Known rows, with every step that occurs:
pipan > katu: 11  -4  12  19  -3  6  2  -4  -7  4  -7  10  3  -13  1  1  0  19  -4  -4  -12  1  5  -15  3  -14  -13  -6
patiso > katu > dalom > dasi > lunaz > kesar > pipan: -19  0  -23  -34  29  4  -5  -13  12  -12  3  8  5  20  11  17  9  4  17  8  3  -23  29  11  7  1  -21  6
dalom > dasi > pipan > katu > patiso > tofo: 7  -1  -19  12  14  -21  13  15  -6  3  5  -7  -5  -2  0  -4  -12  27  -12  -17  -13  -24  17  34  -5  -2  5  -15
dalom > dasi > pipan > katu: 9  -4  -5  10  23  -16  8  16  -9  -12  -15  -1  14  -5  14  0  19  21  -14  -15  0  -44  7  19  2  -18  6  -7
pipan > katu > dalom > dasi > lunaz > kesar: -14  6  -21  -6  13  -15  15  -23  3  13  -8  10  14  4  -17  11  10  35  2  16  -27  -20  34  16  19  5  -19  -5
pipan > katu > dalom > kesar > patiso > tofo: 2  46  -17  31  -12  4  14  20  -1  21  4  -21  -26  22  -31  -1  -36  14  -11  -7  -13  21  24  4  -6  11  -7  -17
kesar > pipan > katu > dalom > dasi: 12  13  -11  10  -1  -6  1  19  -4  -15  1  -6  6  11  35  13  -8  3  -8  -5  4  -36  42  10  12  -20  -3  -11
dasi > lunaz: -3  -19  10  -15  -9  12  -2  -27  7  8  -5  7  16  -27  11  -5  25  13  5  -3  1  19  -8  -39  8  -4  -3  13
patiso > tofo > dalom: 6  17  16  -1  -1  18  -17  -20  12  16  5  11  2  -8  -5  1  -12  5  31  -7  -10  18  31  -27  -43  6  -1  1
dasi > pipan > katu > patiso > tofo: 23  0  -13  19  12  -9  15  11  -7  13  -4  -14  -8  -13  -10  -5  -19  27  -10  -21  -11  11  9  17  2  3  -7  -14
dasi > pipan > katu: 27  -4  -2  19  24  -4  9  10  -9  -4  -23  -8  11  -12  4  3  11  21  -13  -20  3  -9  -5  2  11  -12  -6  -9
tofo > pipan > katu > dalom > kesar > patiso > dasi: 12  26  -8  19  -2  -21  10  44  -9  -6  -12  -14  -10  30  -34  3  -12  -18  0  -1  24  -2  -1  20  8  10  17  -7
pipan > katu > dalom > kesar > patiso > dasi > lunaz: -8  19  -25  17  -2  -24  15  14  -3  2  -7  -3  2  17  -43  -7  -8  9  -11  0  5  17  3  10  30  9  2  -13
dalom > kesar: -3  4  11  -7  -10  11  6  -5  1  14  2  6  -8  1  -7  -12  7  -10  -8  1  0  6  -9  -23  -18  -5  1  4
dasi > dalom: 0  8  1  -13  -7  19  3  -25  -7  -2  -14  -1  13  3  3  -7  -6  2  3  -3  -5  29  -23  -17  -15  2  -1  7
tofo > lunaz: 6  -21  26  -9  -25  2  -19  -19  4  11  14  7  3  -33  22  -7  26  6  21  13  -18  14  -12  -31  -4  -1  10  10
dalom > kesar > patiso > dasi > lunaz > katu > pipan: -19  -25  8  6  4  -10  -1  1  9  -27  1  20  -9  -2  -9  17  18  -19  -23  -2  25  -32  -32  17  32  17  16  8
patiso > dasi: -4  -7  6  -4  -4  -8  -5  -23  3  -7  -7  20  4  9  10  -4  8  -16  6  4  9  5  -14  -13  -6  -5  2  -4
patiso > kesar > pipan > katu > dalom > dasi > lunaz: -4  6  -21  -8  10  0  11  5  3  8  6  -3  17  11  27  4  -5  7  -2  -11  -7  -10  33  -12  10  -10  -15  -5
dalom > kesar > pipan > katu: 16  10  6  22  5  11  4  26  -8  -5  2  -8  -5  -10  13  3  -1  -5  -22  -15  14  -15  10  -20  2  -18  -6  -3
kesar > pipan: 14  -8  18  3  -9  24  -17  -5  3  -15  4  -5  2  -19  50  6  12  -16  -3  0  20  0  -11  -30  0  -18  -1  8
dalom > kesar > patiso > tofo: -13  27  3  14  -22  19  3  5  7  12  12  -15  -27  1  -6  -13  -11  -5  -8  0  1  23  -17  -20  -27  10  9  3
dalom > dasi > lunaz: -22  -22  3  -20  -8  0  -1  -22  6  -1  2  17  19  -20  21  -6  31  15  2  3  -2  -14  4  -22  0  -10  8  15
kesar > pipan > katu > patiso: 20  -20  8  24  -7  7  -5  18  -11  -13  14  -6  -7  -25  15  -1  -8  3  -8  6  1  2  -4  4  20  -17  -3  -5
tofo > dalom > kesar > patiso > dasi: -13  16  10  16  -6  -4  -18  4  0  -12  6  10  -7  11  -40  -16  5  -26  23  18  16  10  -16  6  -32  5  27  -5
lunaz > kesar > patiso > dasi: -18  1  3  16  -9  0  -13  -33  5  -20  0  6  -13  7  -8  1  16  -19  10  39  1  5  -52  13  -3  9  5  -4
tofo > patiso: -3  -14  34  -11  -29  10  -10  5  -3  5  -4  -11  0  -27  0  -14  17  -3  5  18  -14  23  -23  -25  -10  -14  8  11
kesar > pipan > katu > dalom > dasi > lunaz: 6  0  -17  -2  6  -7  3  11  0  -9  -3  -6  22  -6  33  13  4  18  -8  -11  5  -27  43  -5  29  -15  -6  -2
dalom > kesar > pipan > katu > patiso > tofo: 13  14  -5  25  -3  6  11  28  -4  11  22  -13  -24  -10  2  -1  -32  1  -17  -16  -1  5  21  -3  -6  -1  -6  -9
katu > dalom > kesar: 4  18  -6  -14  -11  8  12  -7  1  23  -2  -5  -8  25  -19  -7  -11  -9  -5  3  -2  13  15  -8  -7  1  -6  -1
katu > dalom > dasi > lunaz > kesar: -20  1  -17  -30  1  -1  4  -44  12  13  -4  7  12  8  -4  7  20  15  9  24  -18  -13  19  7  8  9  -10  5
tofo > pipan > katu > dalom > kesar: 27  21  2  0  2  -2  19  36  -7  20  -15  -10  -3  16  -28  7  -11  -2  0  -18  7  -2  29  -5  0  3  -5  2
dasi > dalom > kesar > patiso > katu > pipan: -4  11  -2  -12  9  20  7  15  -8  -24  2  -9  -22  33  -37  -4  -14  -21  -5  -10  2  12  -42  21  -12  14  9  6
lunaz > katu > dalom > kesar: -12  9  1  -6  -1  7  1  -2  3  14  -4  15  -6  21  -14  8  -16  -2  -8  1  -1  -13  25  10  3  8  -15  2

Rows:
6  25  -27  5  9  -18  7  16  0  -10  -16  -24  -8  41  -24  -9  0  -25  -14  -1  29  4  -28  34  2  8  19  -10
katu > dalom > kesar > patiso > dasi > pipan
29  14  -5  17  0  8  2  15  -4  -7  -6  -14  3  6  26  15  -17  3  -6  -8  7  -2  29  -7  23  -13  -17  -10
kesar > pipan > katu > dalom
-8  1  -18  -24  5  3  -2  -27  14  -7  0  -7  12  2  29  17  20  -1  4  17  5  -24  17  -1  16  3  -10  9
katu > dalom > dasi > lunaz > kesar > pipan
8  7  -19  -21  8  -8  4  -3  3  -5  -15  -12  11  24  17  -3  10  0  -3  -6  9  -30  10  24  -3  -5  8  -2
katu > dalom > dasi > pipan
-18  -1  -8  -14  5  4  6  -6  6  21  -5  14  9  3  -19  10  -2  14  -9  -5  1  -4  29  -4  25  13  -16  10
dasi > lunaz > katu > dalom > kesar
-11  -1  10  13  -13  21  -13  -31  6  -10  4  -6  -17  -12  -3  -1  21  -2  3  42  -9  14  -47  3  -5  7  1  6
lunaz > kesar > patiso
-13  13  6  -32  -6  2  4  30  -5  25  1  -9  -16  27  -48  -17  -17  -5  11  9  -18  28  14  0  -23  -5  -10  1
tofo > patiso > katu > dalom > kesar
20  26  1  20  -10  2  11  49  -9  5  -8  -27  -14  11  -31  2  -7  -7  0  3  11  8  3  7  7  6  10  6
tofo > pipan > katu > dalom > kesar > patiso
11  6  8  22  -2  0  -8  1  -3  21  15  10  -5  -16  -33  -6  -34  21  27  0  -30  24  41  6  -25  7  -3  -14
pipan > katu > patiso > tofo > dalom
4  -1  12  -8  0  29  -7  -11  6  1  10  -5  -3  1  44  -5  2  -26  2  -2  8  14  -21  -38  -21  -12  -9  6
patiso > kesar > pipan
8  14  -15  36  20  -26  9  34  -11  -18  -16  -13  -6  11  -26  -10  7  -3  -23  -10  22  -11  -35  29  5  -2  15  -17
dalom > kesar > patiso > dasi > pipan > katu
-10  8  -5  -18  -16  0  0  -16  3  4  0  6  2  23  14  -3  2  -2  6  12  -9  -16  21  8  -6  -7  4  -1
katu > dalom > dasi
-2  -21  34  15  -18  8  -27  -3  17  -9  24  5  -24  -29  32  26  7  -1  5  -2  -16  -18  -16  4  13  25  17  10
kesar > patiso > tofo > lunaz > katu > pipan
12  23  -6  12  31  -14  -4  13  1  3  -8  1  16  -5  -3  6  -3  28  14  -29  -9  -36  47  15  -36  -2  7  -13
patiso > tofo > dalom > dasi > pipan > katu
-7  -4  -12  -11  23  -12  -7  0  3  -11  -15  7  13  19  22  15  6  9  -7  -6  6  -52  22  43  11  1  -1  2
lunaz > katu > dalom > dasi > pipan
-14  44  -10  8  -15  19  11  1  0  5  -1  -24  -15  12  -19  -16  -26  0  -6  -8  -5  41  -26  -11  -30  20  7  6
dasi > dalom > kesar > patiso > tofo
6  -6  -11  15  11  4  7  -11  6  10  13  -10  -6  -35  0  17  -10  26  -3  0  -13  15  15  -6  19  12  -23  0
dasi > lunaz > kesar > pipan > katu > patiso > tofo
-9  -20  1  -13  1  -11  -2  -27  6  -1  -9  22  20  -8  5  -4  22  -2  5  -5  10  11  -11  -27  13  0  2  6
patiso > dasi > lunaz
-34  -39  3  -15  3  8  -13  -3  7  -8  31  21  7  -19  36  2  7  -4  -4  8  3  -22  -4  8  10  -1  -3  15
dalom > dasi > lunaz > katu > patiso > kesar > pipan
-24  -28  8  -4  11  -14  -10  -24  9  -8  -9  42  21  -14  9  12  15  8  -1  -5  11  -18  0  -9  28  5  -7  10
patiso > dasi > lunaz > katu
-12  0  -16  -8  18  -12  -3  6  9  -9  -6  13  12  15  13  23  -4  -17  -10  -15  34  -20  24  1  34  7  -10  5
patiso > dasi > lunaz > katu > dalom > kesar > pipan
-6  -31  -8  -8  6  -9  -6  -29  5  -15  10  4  3  -18  4  7  16  -15  4  22  14  7  -28  4  22  8  -1  5
katu > patiso > dasi > lunaz > kesar > pipan
4  -6  -9  1  23  -13  -3  12  -12  6  11  5  9  2  -31  -20  -4  10  18  4  -23  -10  9  41  -38  -4  11  -16
tofo > dalom > dasi > pipan > katu > patiso > kesar
-8  -19  7  -15  -20  17  0  -25  -2  20  22  10  -13  3  -10  -27  -6  -13  7  22  -21  41  -29  -8  -24  3  -4  -1
katu > patiso > kesar
2  -11  -2  -13  9  -6  -1  -2  1  -13  -10  -3  12  1  28  -5  27  2  -7  -6  12  -35  -13  11  -11  -15  15  4
dalom > dasi > pipan
-21  -35  11  5  -7  -13  -14  -16  0  -13  11  37  -4  0  -7  3  -6  -8  1  19  2  -10  -12  30  16  7  -1  -2
lunaz > katu > patiso > dasi
-13  -14  29  -21  -8  7  -12  16  -5  3  3  4  -6  -9  -17  -16  6  5  19  11  -18  21  -9  -16  -17  -14  -5  9
tofo > patiso > katu
32  9  7  1  4  -2  10  19  -6  10  -18  -8  5  7  -4  14  -9  5  11  -10  3  -3  28  -7  11  -1  -7  3
tofo > pipan > katu > dalom
15  -4  -1  2  4  -23  15  17  -22  -13  -16  0  12  8  -31  -4  -22  -7  13  -7  8  16  -17  24  9  13  11  0
tofo > pipan > katu > patiso > dasi > dalom
-1  -7  5  -3  -24  10  1  -20  4  18  18  2  -17  -9  1  -9  -18  4  5  2  -18  31  1  -6  -12  8  -1  -1
katu > patiso > tofo
7  -10  15  -14  6  -23  -2  14  -3  -10  -21  -16  12  -9  -1  -12  24  -17  -1  0  12  3  -39  5  -6  -10  16  0
tofo > patiso > dasi > pipan
-8  -6  -11  -13  -11  -12  3  -23  -11  -10  -4  8  7  17  -23  -17  -21  -14  8  10  -4  35  -36  19  -2  12  10  -4
katu > patiso > dasi > dalom
26  -7  25  8  2  3  4  18  -8  1  -13  1  7  -19  2  11  7  8  6  -12  8  -7  7  -22  2  -7  -1  10
tofo > pipan > katu
8  7  14  -2  -4  12  -19  -25  19  8  19  -11  -12  -29  49  18  12  -3  24  5  -14  3  -3  -31  -13  13  -5  7
patiso > tofo > lunaz > kesar > pipan
-15  -27  21  -20  -15  -18  -3  -3  2  2  -10  1  20  -26  -8  -13  26  -2  7  7  -1  24  -22  -29  8  -5  10  11
tofo > patiso > dasi > lunaz
9  28  -16  13  16  -11  13  22  -15  -22  -14  -5  10  20  -4  3  -22  -14  -21  -26  21  -4  -8  -1  3  -1  -2  -11
patiso > dasi > dalom > kesar > pipan > katu
3  -20  6  -9  -14  25  -7  -7  0  1  27  -6  -13  -4  25  -14  -8  -28  1  12  -1  26  -28  -13  -16  -6  -4  1
katu > patiso > kesar > pipan
-12  -28  13  2  -1  22  -16  0  3  -6  27  12  -13  -9  28  3  -14  -19  -2  12  1  2  -18  7  0  1  -11  5
lunaz > katu > patiso > kesar > pipan
